Known rows, with every step that occurs
nonut beda tobe: [ 2.76 -1.79  4.20  0.51  2.72  1.63  1.18 -0.01  1.16 -2.10 -0.02  2.28
  1.19  2.62 -0.52  0.24 -1.11]
beda damu nonut tobe: [ 2.76 -2.91  4.09  4.11  1.60 -1.22 -0.06 -5.21 -0.04 -3.60 -0.63  5.73
  2.85  3.03 -0.05 -0.15  0.98]
tato fuvuti: [ 2.61 -2.50  0.63 -1.77 -1.23 -1.56  0.92  1.25  1.49 -1.27  1.16  0.41
  0.27  0.97 -2.20  1.38  1.19]
damu nonut tato tobe fuvuti: [ 4.12 -3.86  7.07  2.97  1.97 -3.59 -2.97 -1.14 -3.25 -1.41 -1.48  2.51
  3.33  1.35 -0.34  0.21  0.33]
damu nonut fuvuti: [ 2.69 -1.00  6.04  2.44  1.32  0.54 -0.98 -4.27 -1.38 -1.84 -0.71  1.61
  0.56  3.14 -0.97 -0.01 -0.45]
tobe fuvuti: [ 3.72 -3.17  1.73 -2.23  1.73 -2.01  1.23  2.94 -0.61 -1.43  0.50 -0.28
  0.83  1.53 -1.25 -0.38 -1.90]
damu nonut: [ 0.62 -1.52  2.50  0.68  2.37  0.90  0.29 -5.70 -1.16  0.38 -1.35  2.33
 -0.20  2.72 -0.81 -0.22  1.68]
beda tobe: [ 3.18 -1.75  0.73  2.51  4.86 -0.84  0.92  1.02  3.11 -0.86  1.70  2.57
  1.77  2.19 -0.98  0.37 -0.05]
tato nonut tobe fuvuti: [ 2.75 -3.72  2.34 -0.58  0.83 -5.63 -2.03  1.58 -2.51 -3.12  1.84  3.06
  5.38  1.26 -0.31 -0.79 -1.83]
fuvuti nonut: [-0.03 -0.50  0.97 -1.65  0.71 -1.79  1.25 -3.09 -2.74  1.74  0.07  1.90
  0.64  0.22 -0.39 -0.25  1.91]
beda tobe nonut: [ 4.36 -0.43  2.15  4.14  2.07 -1.21  1.15  0.08  0.28 -2.07  2.75  1.77
  3.67  2.88 -0.13 -0.12  0.66]
fuvuti nonut beda: [-0.35 -0.45  4.27 -3.41 -1.13  0.57  1.44 -4.03 -4.59  0.46 -1.49  1.39
  0.17  0.73  0.08 -0.42  0.84]
tato nonut: [-0.08 -1.41  0.59 -1.81  0.33 -1.18  0.06 -3.67 -3.03  0.79  0.09  2.20
  1.54  0.60  0.03  0.41  2.48]
tobe nonut tato fuvuti: [ 5.49 -1.29  5.19  2.48 -5.19 -3.01 -0.56  0.37 -1.66 -2.60  1.54 -1.31
  2.64  1.38 -1.52  1.33 -0.10]
fuvuti nonut tato tobe: [ 1.14 -1.39  4.30  2.14  0.28 -4.57 -1.85 -1.79 -4.89  1.61 -0.44  3.55
  3.11 -0.17  0.28  1.03  2.30]
damu nonut beda tobe fuvuti: [ 4.20 -3.22  7.20  0.26  3.32  1.04 -0.48 -2.36  1.03 -3.85 -0.74  1.99
  2.61  2.31 -0.66 -1.06 -1.43]
tato tobe nonut: [ 1.99 -0.62  2.39  2.17 -0.37 -2.29  0.72  0.32 -5.22 -0.54  1.41  2.60
  3.39  2.73  0.68  0.63  3.30]
beda damu: [ 3.05 -2.23  1.29  0.49  0.57  0.21  2.94 -1.76  0.07 -1.59 -0.49  2.33
  0.23  1.12 -0.26  0.98  1.49]
tobe fuvuti nonut tato: [ 4.05 -2.23  5.05 -0.35 -0.50 -4.85 -1.07 -0.05 -2.99 -0.35 -0.19 -0.35
  2.39 -0.80 -0.96 -0.49 -2.20]

Rows
[ 4.07 -2.10  2.01  0.05  3.76 -4.24  0.05  1.18  1.26 -1.57  2.41  2.07
  3.98 -0.60 -0.58 -0.95 -0.43] -> beda tobe fuvuti nonut
[ 4.22 -3.69  2.59  0.51  2.20 -4.80 -0.48  5.08 -0.29 -3.47  1.70  1.94
  3.40  2.84 -1.25 -1.03 -4.23] -> nonut tobe fuvuti
[ 0.55 -2.04  1.30  0.95  0.83 -3.81 -1.70 -1.48 -2.62 -1.31  1.24  4.42
  4.24  1.99  0.01 -0.14  0.17] -> tato nonut tobe
[ 1.78 -2.64  2.32 -2.13  1.62 -5.44 -0.37  1.56 -4.17 -0.02  0.92  2.98
  3.65 -0.74  0.14 -0.13  2.39] -> tato tobe fuvuti nonut
[ 3.18 -2.94  6.61  5.59  0.77 -1.43 -1.29 -5.86 -2.56 -1.60 -2.43  5.01
  2.81  1.03  0.43  1.70  3.69] -> beda damu nonut tato tobe
[ 3.59 -2.62  5.76  2.18 -1.65 -1.46 -2.05 -4.21  0.69 -1.48 -0.85  0.62
  0.91  1.03 -2.24  1.26  0.94] -> damu nonut tato fuvuti
[ 4.55  0.40  5.47  2.73 -2.42 -0.87  0.46  0.20 -3.63 -2.91  1.72 -0.41
  2.50  3.49 -0.35  0.10 -1.45] -> tobe nonut fuvuti
[ 4.88 -4.38  5.11  3.04  1.64 -2.89 -0.50 -1.98  0.14 -5.37 -0.05  4.29
  4.04  2.31 -0.39 -0.87 -0.93] -> beda damu nonut tobe fuvuti
[ 2.40 -0.22  5.46 -1.05 -3.11  1.70  2.27 -2.09 -5.29 -1.93 -0.50 -0.26
  1.15  3.48  0.39 -0.31 -0.08] -> tobe nonut beda
[ 4.16 -1.79  6.67  3.41  0.17  1.05  0.20 -5.96 -0.57 -3.84 -1.16  2.97
  1.15  1.99 -0.35  0.76  0.95] -> beda damu nonut fuvuti
[ 0.70 -1.58  4.38 -4.55 -3.95 -0.73  0.81 -2.60 -2.41 -1.13 -0.13  0.79
  0.75 -0.55 -1.31  0.78  1.90] -> tato fuvuti nonut beda
[ 4.41 -2.74  3.84  1.04 -2.37 -2.74 -0.79  1.09  1.06 -1.43  0.32 -0.44
  0.94  0.63 -2.46  1.83 -0.77] -> nonut tato fuvuti
[ 1.22 -1.42  0.92 -2.66 -2.06 -3.11  0.54 -1.64 -0.40 -0.01  1.36  1.15
  1.22 -1.06 -1.75  0.82  2.93] -> tato fuvuti nonut
[ 3.33 -2.71  6.05 -4.11 -2.28 -0.73  2.19 -2.49 -3.72 -3.17 -1.44  1.23
  1.83 -1.06  0.32 -0.36  0.32] -> tobe fuvuti nonut beda damu
[ 1.20 -2.49  5.80 -4.01 -0.37 -2.81 -0.03  0.57 -6.04 -1.24 -0.83  2.48
  3.19 -0.29  0.57 -0.35  1.25] -> tato tobe fuvuti nonut beda
[ 0.30 -1.60  5.96 -1.45  0.43  3.38  0.66 -6.68 -3.13 -0.70 -3.03  1.89
 -0.77  3.21 -0.28 -0.46  0.73] -> damu nonut beda
[ 1.97 -2.06  5.34 -5.10 -1.21 -1.26  1.08 -0.90 -4.43 -1.23 -0.94  0.03
  1.21  0.00 -0.39 -1.09 -1.21] -> tobe fuvuti nonut beda
[ 1.95 -0.94  4.08 -0.27 -0.86 -1.55 -1.50 -2.23 -3.29 -1.45  0.62  1.74
  2.41  1.12 -0.21  0.75  0.30] -> tato nonut fuvuti
[ 3.89  0.00  5.88  3.51 -1.49 -2.55 -0.75  1.77 -5.46 -2.71  2.02  1.90
  4.37  3.17  0.42  0.98  1.16] -> tato tobe nonut fuvuti
[ 1.67 -2.24  1.77 -0.08 -1.43 -5.69 -1.04  0.51 -0.11 -1.96  2.62  3.45
  3.94  0.29 -1.73  0.23  0.47] -> tato fuvuti nonut tobe
[ 4.45 -0.37  5.15  3.47 -2.36 -1.76  0.04 -1.21 -3.91 -0.77  0.25 -0.77
  2.14  2.78 -0.30  0.32 -1.03] -> tobe nonut tato
